What can hang from each mark
G: C E F T
V: F N T
E: J
D: A G
M: G
T: G J
Y: N
C: A G
F: G J
U: E
J: E
L: C D M

Every row comes from one small tree of marks. The marks that hang from a mark follow it in brackets, in alphabetical order. Every link used is in the known rows. Which tree was each row made from?
Known rows
G{E F T{J}}: [ 22   5  24 -21   3 -41 -30  16 -28  18 -20   8 -16   0  -5  -2  -9 -14
   9   8  -9 -10  -1  25  17 -30  19   7  27   6  -7  30  30 -20  25   2]
E{J}: [ 10  10  22  -7  -4   3 -19  25   0   0   4   5   0  -7   5  18   0 -23
  15  10  -2  -3  -6   5  -5 -14  24  -7   5   3  10  27  30  -9   9  13]
F{G{C T}}: [ 20   4  29 -16  -5 -35 -27  18   1  24  -9  11  -4  -4 -12  18  -2  -9
  28  15   5  -3  -2   3  16 -35  19   0   8  -7  11  25  33 -21  26   4]
F{G J{E}}: [  2  -8  26 -19  -5 -13 -22  15  15   8   6  13  -5  -2  -1  20   8  -9
  20   7  -5  -6  -2  -4   2 -27  18 -12   7 -10  18  17  20 -24  29   1]
D{A}: [ 14   7   9 -12  -1  -6 -20  21   1  11   7   1   0  -8  -2  20  -6 -28
  23  22  -7  -6   0   8 -11 -13  25  -6   9  -4  14  27  11  -9  15  19]
V{F{G{C{A}} J{E}} T}: [-12  -9  34  -7  -2 -27 -19  25  14  20  -7  19   0  12  -9   5   4  -4
  -8  13  -1  -3  -1   4  -3 -32  15   1   1 -37  19  15   9 -23  34  -5]
M{G{E F}}: [ 28  -5  18 -11  -6 -34 -32  11 -18   8 -10   8 -15  -6   5  13   3 -18
  21   6  -2 -11  10  19  10 -14  19  -5  21  -8   9  20  21 -10  20   9]
U{E{J}}: [  5  13  19  -4  -2  11 -15  25  -7  -2   7   7  -3  -7   3  13   0 -24
  16  12 -15   0   0   4  -6 -13  30  -8   3   3   2  17  24 -13  16  12]
F{G{E}}: [ 17  -6  18 -19  -6 -22 -27  10   0  12  -1   8  -6  -4  -4  19   6  -8
  25  11  -6  -6   8   8   8 -20  25  -7  10 -11  10  21  20 -21  23   9]
V{F{G{C{A} E} J} N T}: [ -8  -9  26 -14   2 -33 -21  25   5  33 -11  14   1  14 -18   9   2  -2
 -24  10  -2   0  10  15  12 -34  18  11  12 -43   9  13   1 -16  40  -4]
L{C{A G{E}}}: [ 17   3  23  -8   3 -14 -32  11 -10  16   4   8  -7  -6   8  -5  12 -24
  37  15   2 -17   4  17 -13 -20  37  15   7 -16  15  17  16  -3  13  21]
T{G{F} J{E}}: [ 16   2  28 -11  16 -14 -22  16 -19  -2 -15   3  -5   8   1   6 -12 -25
   1   7 -21 -12  -4  10 -14 -28  20  -9   7   5   5  24  30 -22  24  -5]
L{C{A} D{G{F T}} M}: [  1  10  27 -15  25 -23 -42  22   2  29   4  20 -10   1  14  -4  -3 -27
  41  10   2 -10  -3  28   0 -30  26  19   6  -5  20  19  40  -6  22  28]
M{G{C{A} F}}: [ 26   4  27  -2  -3 -31 -33  14 -12  16 -17  10  -6  -1   2   6   5 -33
  26  17   8 -16  -1  10  -5 -22  20  15  10 -18  11  23  30  -6  13   4]
L{C{A} D}: [ -2   1  23  -7  21   1 -26  15   7   5   8   7  -9  -7  11   9   5 -29
  33   9   5  -8   0   8 -11  -9  31  19   1  -7  20  21  24  -3  11  28]
C{A G{E F}}: [ 25   3  25  -7  -7 -25 -31  13 -18  21 -11   6  -8   0   6  -7   8 -20
  31  19  -8 -20   3  23  -4 -26  32   7   3  -9  10  20  17  -5   9   4]
Y{N}: [ 11  -3  12 -10  13 -15 -21  12  -2   9   2  -6   0 -11  -1  18  -2 -18
   5  17  -2  -8   7   4  -2  -9  19   0  14   1  15  17  27  -3  13   9]
D{A G{C F}}: [ 23  13  14 -13  -2 -34 -28  28  -5  31  -5  10   6   2  -4  18 -23 -24
  28  26  -9 -12  -1  22   7 -30  19 -13   5  -2   7  30  31 -13  20  15]
V{F{G J} N}: [ -5 -10  27 -14   8 -12 -19  21  19  19   3   6  -4   5 -15  29   6  -4
 -17   3  -9   0   7   4  18 -21  14  -9   2 -23  18  13   4 -19  34   2]
D{A G{C E{J} F T}}: [ 27  18  11 -22 -21 -43 -35  33 -23  34 -18  25   7   8  -5  10 -25 -20
  32  24  -8  -7  -5  35  23 -48  17 -10  20   2  -8  34  44 -17  28  13]
V{F{G} N T{J{E}}}: [-17  -7  31  -7  21 -15  -9  24   6   9  -3   4  -7  14 -10  15  -7  -6
 -47   2 -21   4   6   9  -5 -24  17 -18   7 -23  16  13   0 -21  36   0]
T{G{C E F} J}: [ 30   4  20 -16  12 -34 -29  15 -30  13 -28   9   0   7 -10   5 -17 -21
   9  11 -15 -13   2  16   0 -30  23   8  17   0  -6  26  36 -23  29  -4]
G{E}: [ 19  -2  13 -14  -4 -17 -23  14  -8   5   1  -1  -6  -9  -1  12  -2 -11
  21   8  -2  -6   5  14   7 -11  26  -3  19   0   6  24  17 -12  17  13]
V{T}: [  6   4  20  -5   7 -17 -15  26   4  11   5  -6 -11  -7   0  13  -1 -14
  -2  12  -2  -2   5  10  -8 -11  23  -3   8  -8  17  22   8  -7  16  11]
F{G{C{A} T{J{E}}}}: [  7   4  32 -16  -4 -23 -28  13 -11  19 -17  19  -3   8  -7  -6  -4 -23
  19  19  -1 -10 -12   0  -9 -45  22  12  14 -16   3  26  36 -25  24  -5]
G{E F{J} T}: [ 19  -1  23 -26  -9 -44 -31  19 -12  23 -14  12 -16  -2  -4   8   1  -4
  19   5   0  -9  -1  25  32 -31  13   5  24   3   0  24  24 -19  31   1]
G{C E T}: [ 24   2  17 -17  -9 -40 -26  16 -18  18 -13   7  -6  -7  -9   7 -11  -5
  26  10   6  -3   1  17  22 -26  22   6  28   2  -1  28  30 -14  24   9]
V{F{J{E}} N T}: [-17 -10  25  -6  11 -16  -6  30  12   9   6  -1  -8   7  -6  17  -5   1
 -41  -3 -10   5   6  14   8 -17  13 -16  13 -15  19  11  -7 -10  35   3]

Write each row's tree
[  6  15  16 -22   8 -24 -42  19 -27  34 -11  25  -3   4  -2 -20 -16 -25
  37  24  -5 -10  -3  21  -8 -32  35  24  29 -11   3  24  38 -10  25  16] => L{D{G{C{A} E T{J}}} M}
[ 20  12  24 -10  10  -5 -28  17 -20  13 -18   5   5   6  -9  -4  -7 -40
  14  26  -6 -17  -7   0 -30 -26  28  21   5 -17   2  27  30 -14  15  -2] => T{G{C{A}} J}
[ 31  -2  23 -22 -14 -59 -39  18 -22  28 -22  22 -16  -2  -7   9   1 -12
  26   8  10 -11   4  20  30 -34  11   9  35 -10   2  20  31 -15  35   0] => M{G{C E F{J} T}}
[ 18   6  19 -23  -2 -26 -29  16 -26  14 -11   5 -15  -3  -8  -3  -6 -17
  13  12  -5  -8   0  16   6 -24  24   9  29   1  -5  29  23 -18  22   6] => G{E T{J}}
[ 16  11  13 -16 -14  -8 -28  26 -12  12   1  11   3   0   4   9 -10 -18
  24  15  -6  -8   0  19   4 -23  24 -16  13  -1   1  29  35 -11  15  15] => D{G{E{J}}}
[ 18   2  16 -10  -8 -20 -25  12 -13  13 -10   5   3  -4  -3   0  -3 -17
  29  17   5  -9   0  13  -1 -21  28  15  17 -10   1  28  25 -10  14   9] => G{C{A} E}
[ 25   7  23 -14 -17 -24 -33  15 -25  24 -10   7 -11  -2   0 -14   9 -20
  37  24   1 -17   0  20  -1 -29  32  12  12 -12   7  22  16  -2  12   5] => C{A G{E T}}
[  8   3  24 -11  17 -35 -36  15 -22  12 -15  28 -17   0   8   0 -10 -23
  22   5  -6  -1  -3  11  -3 -26  23  12  34  -1  17  14  38 -17  33  11] => L{D M{G{C F T{J{E}}}}}
[ 14  -4  26 -15   6 -18 -22  19  -3   4  -9   7  -5   5   2  16  -4 -16
  13   4 -11 -11  -4  10   1 -28  15 -11   4   2  12  19  25 -20  29  -6] => T{G{F{J{E}}}}
[ 16   5  23  -9   9 -30 -16  32 -16  15 -23   7   6  13  -5  19 -19 -14
 -22   4 -12   2   5  27   8 -38  18  -2  13  -7  -2  16  30 -10  34  -2] => V{N T{G{C E{J} F}}}
[ 20   2  27  -9  -7 -32 -35  17  -8  24 -14  17  -8   1   0   6   9 -32
  25  17   9 -18  -2   7  -2 -26  16  19  14 -23  11  20  27  -8  19   0] => M{G{C{A} F{J}}}
[ 24  13  23 -21  -6 -49 -39  21 -33  39 -28  17  -4  12  -8 -16 -17 -24
  23  22  -4 -20  -5  30  10 -46  20  15  23  -9 -12  34  42 -16  22  -1] => D{G{C{A} E F T{J}}}
[ 16  12  20  -8  -6 -16 -28  22  -4  27  -2   4   6   0  -3   1  -9 -27
  32  27   5 -16  -4  10  -9 -25  26   4   4 -15   8  29  33  -4   8  10] => D{G{C{A}}}
[ 12  13  22 -17  -1 -32 -28  24 -19  23 -10  12  -6   4  -6  -3 -24 -18
  15  16  -6 -11  -9  11   3 -36  20  -8  23   4   1  30  40 -17  24   6] => D{G{C T{J{E}}}}
[ 27   5  22  -7 -16 -26 -35  19 -24  11 -21  23   1   3   6   2   2 -30
  27  15   6 -12  -1  18  -2 -29  22  13  17 -17  -1  26  39  -9  14   6] => M{G{C{A} E{J} F}}
[ 10  -1  19  -6  18 -17 -33  14  -2   6   3  15 -16  -9  14  16   4 -25
  28   7  -5  -3   8  10  -6  -5  27   5  14  -6  30  12  24  -6  21  20] => L{D M{G{F}}}
[ 16   5  30 -13   6 -42 -24  19 -20  14 -21  12  -9   4  -4   2 -17 -12
   7   4  -6  -7 -12  16  11 -36  16   2  23  11  -1  28  40 -23  26  -1] => G{C F T{J{E}}}
[ 27   6  23 -15   8 -27 -32  13 -33  18 -32  12   3  11  -9  -8 -11 -31
  15  19 -11 -19  -1  18 -12 -34  25  22  13 -12  -8  27  35 -20  21  -7] => T{G{C{A} E F} J}
[  7   0  28  -8  10 -26 -19  32   0  21 -10   6  -1   7 -17  14  -9 -10
 -17  13  -3  -4   5   9   0 -20  16  -1   3 -24  16  15   8 -16  36  -3] => V{F{J} T{G{C}}}
[  8  -2  26 -15  -6 -31 -23  25  -6  21 -16  19   3  10 -16  20  -8   1
  -8   4  -4   7   3  19  36 -41  16  -9  16 -15   0  20  29 -21  37   4] => V{F{G{C E{J} T}} N}
[ 23   0  23 -24  -8 -56 -32  20 -14  29 -21  16  -9   0  -9   9  -6   0
  21   5   5  -7  -1  24  37 -37  13  11  29   3  -2  26  33 -20  33  -1] => G{C E F{J} T}
[ -7   2  21  -6  28   6 -30  14  12   6  17  12  -6 -10  15   5   8 -28
  36   8   5  -3   1   9 -22  -7  37  27   6 -10  28  14  25  -6  15  34] => L{C{A} D M}
[ 11   6  20  -9   4 -17 -39  15 -12  20  -5  22 -12  -6   5  -1   5 -32
  43  21  13  -4  -2   6 -13 -18  30  30  23 -19  23  14  29  -1  20  18] => L{D M{G{C{A} T}}}
[ 27   9   7 -18 -10 -43 -31  24 -15  32  -8  13   7   2  -5  13 -26 -17
  33  23 -11 -11   4  29  13 -32  21 -13  16  -4   0  29  29 -15  25  16] => D{A G{C E F}}
[ 14  -1  27 -12   1 -22 -25  18  -8  13 -21  14   4  11   0   5  -5 -23
  21  14  -4 -16  -9  10  -7 -38  17   8   2  -9   7  20  33 -18  25 -11] => T{G{C{A} F{J{E}}}}
[  9   5  -2 -21  -3 -12 -29  22 -11  20   6  13  -2  -2   2  15 -18 -23
  41  26 -14  -8   8  22   3 -16  30 -15  14  -4  10  24  14  -6  22  28] => L{D{A G{E}}}
[ 27   7  18 -14 -21 -30 -34  21 -27  13 -15  22  -8  -5  -1   9  -3 -21
  26  13  10  -3  -2  14  13 -30  19   3  32  -8  -1  25  38 -11  24  11] => M{G{C E{J} T}}
[ 18  12  23 -14   4 -29 -25  20 -17  20 -14   7  -9  -4 -12   2 -13 -20
  10  15   0  -7  -7   6   4 -26  23  11  24   2   0  30  34 -17  22   4] => G{C T{J}}
[  9   2  28 -16  -7 -17 -29  17  10  27  -7  17   2   1  -9  10  12 -21
  29  22   6 -12  -5  -4  -3 -32  21  15   2 -27  12  22  26 -19  22  -1] => F{G{C{A}} J}
[  3   0  20  -6   9  -7 -14  33 -11   5  -9   3   3  12  -8  17 -12 -11
 -37   5 -16   5  12  25   2 -22  19 -11   9 -19   5  15   7  -9  32   3] => V{F N T{G{E{J}}}}
[ 19   8  26 -19 -21 -23 -34  20 -13  23 -19  26   5   5  -6   3   3 -19
  34  21   6  -5  -8  12   9 -46  21  14  12 -17  -3  29  42 -20  21   3] => F{G{C{A} E{J} T}}
[ 31   0  16 -16 -15 -44 -34  14 -25  18 -15  12 -13  -9  -6   8  -4 -16
  29  12  11  -6   5  14  17 -24  21   5  34 -10   5  22  29  -9  25   9] => M{G{C E T}}
[ 32   6  23 -13 -17 -46 -37  21 -29  17 -25  24  -8   0   1  10  -5 -18
  24   8   7  -5  -1  23  23 -36  15   1  27  -2  -3  25  44 -14  26   6] => M{G{C E{J} F T}}
[ 19  16   5 -31 -10 -27 -35  24 -28  32  -6  13  -4   2  -9  -3 -20 -30
  24  28 -13 -13  -1  24  -1 -33  23  -5  26  -7  -6  33  20 -15  25  15] => D{A G{E T{J}}}
[  8   3  16 -23  10 -29 -36  21 -10  23   2  14 -16  -5   5   8 -12 -13
  40   7   3  -7   7  27  22 -24  26  -2  20   5  10  22  32  -7  27  31] => L{C D{G{E T}}}
[  3   3  24  -4   4  -9 -16  33 -15  14 -19   8  12  18 -11   4 -14 -18
 -29  13  -9   0   4  24  -5 -31  21   8   6 -29   1  17  16  -7  28  -1] => V{F N T{G{C{A} E{J}}}}
[  6   1  21  -8  15  -7 -43  15  -9   4   0  34  -7  -3  23   2  11 -35
  39   4   4  -5   3  22 -14 -19  30  24  18 -16  18  13  37  -6  21  31] => L{C{A} D M{G{E{J} F}}}
[  3  -2  18  -6  27  -4 -35  14   6   3  19  16 -15 -16  15  17   8 -29
  33   2   7   0   9   4 -14   0  32  12  18 -11  34   8  22  -5  24  39] => L{C D M{G}}
